(in the rows, 128 means zero)
Known rows, with every step that occurs:
mefenat/dopo/rasonuk/disa: [188  86 107  62 177  99 113 126 166 152  46  73 169 122 100 129 142 128]
rasonuk/dopo/mefenat: [152 110 123 108 148  99 149 119 141 108  82  88 155 111 149 106 114 110]
dopo/rasonuk/disa: [172 121 126  53 171 102 115 129 158 143  79  88 174  94  98 109 118 121]
mefenat/sarop/dopo/rasonuk/disa: [149  79 147  89 149 121  96 149 184 110  80  87 161  76 111 119 127 115]
mefenat/sarop/dopo/rasonuk: [129  87 142 117 138 145  95 144 166 100  93  93 158 108 128 126 146 125]
dopo/mefenat/sarop: [127 118 139 122 119 141 111 125 143 110  56  82 144 112 172 128 130 122]
disa/rasonuk/sarop/mefenat/dopo: [185  61 142 120 172 131  91  75 186  91  77  81 116 112 134  97 119 106]
mefenat/sarop: [114 108 140 126 115 163 101 129 152 122  80 106 123 100 159 121 145 137]
sarop/mefenat/dopo/rasonuk/disa: [202  78 119  79 193  95 107 128 182 122  64  78 173 113  93 131 120 107]
dopo/sarop: [161 120 140 116 143 141 100 132 129 103  82 114 153 118 124 109 134 125]
disa/rasonuk: [140 115 127 117 160 130 118  78 169 128  95 114 125 121 136  81 118 125]
dopo/rasonuk/disa/kapizit: [181 108 135  46 169  98 121  83 181 131  82  80 159  85 109  88 103 128]
mefenat/dopo/sarop: [177  82 119 116 151 144  98 129 138 116  54  97 146 144 127 128 158 136]
disa/kapizit: [153 114 135 114 136 130 123  72 164 124 113 109 128 113 161 101 115 138]
dopo/mefenat: [156 132 126 116 141 110 127 111 136 120  80  97 162 135 160 125 116 115]
sarop/mefenat: [155 119 133 141 152 124 109 119 155 105 124 123 147 111 144 123 109 112]

Rows:
[125  92 136 113 123 131 131 134 147  99  54  74 139  90 160 109 126 116]	rasonuk/dopo/mefenat/sarop
[181 110 157  76 168 125  90 133 148  81  99  76 169  90 113 115 113  99]	dopo/rasonuk/sarop/mefenat
[123  84 147 156 120 153  97 136 168  99 109 113 129 103 159 126 140 128]	mefenat/sarop/dopo
[169  85 116 146 163 126 109 112 164 113  94 104 139 141 145 140 133 121]	sarop/mefenat/dopo
[209  65 120  68 190  91 112  82 205 113  68  68 158 100 106 111 105 116]	sarop/mefenat/dopo/rasonuk/disa/kapizit
[176  91 160 122 156 104 107  78 169  73  91  79 144 109 150  92  99  94]	disa/rasonuk/sarop/dopo/mefenat
[121  80 136 107 143 128 136  96 178  93  43  72 123  92 146  73 110 110]	disa/rasonuk/dopo/mefenat/sarop
[156 105 127 111 165 115 111 129 157 110 117 102 178 129 121 124 133 121]	sarop/dopo/rasonuk
[160 112 133 149 148 102 124 114 152  98 107 103 166 135 162 134 114 106]	sarop/dopo/mefenat
[171  86 144 125 166 125 117 145 151  67 102 108 153  82 106  90 112  99]	rasonuk/dopo/sarop/mefenat
[181  78 125  66 163 133  93 123 137 124  55  56 157 126 121 132 160 130]	mefenat/dopo/rasonuk/sarop
[165 115 145  59 157 131  93 130 132 110  82  73 164  98 118 113 138 121]	dopo/rasonuk/sarop
[189  72 142 125 155 135  88 115 158  96  87  83 131 112 146 136 132 110]	rasonuk/sarop/mefenat/dopo
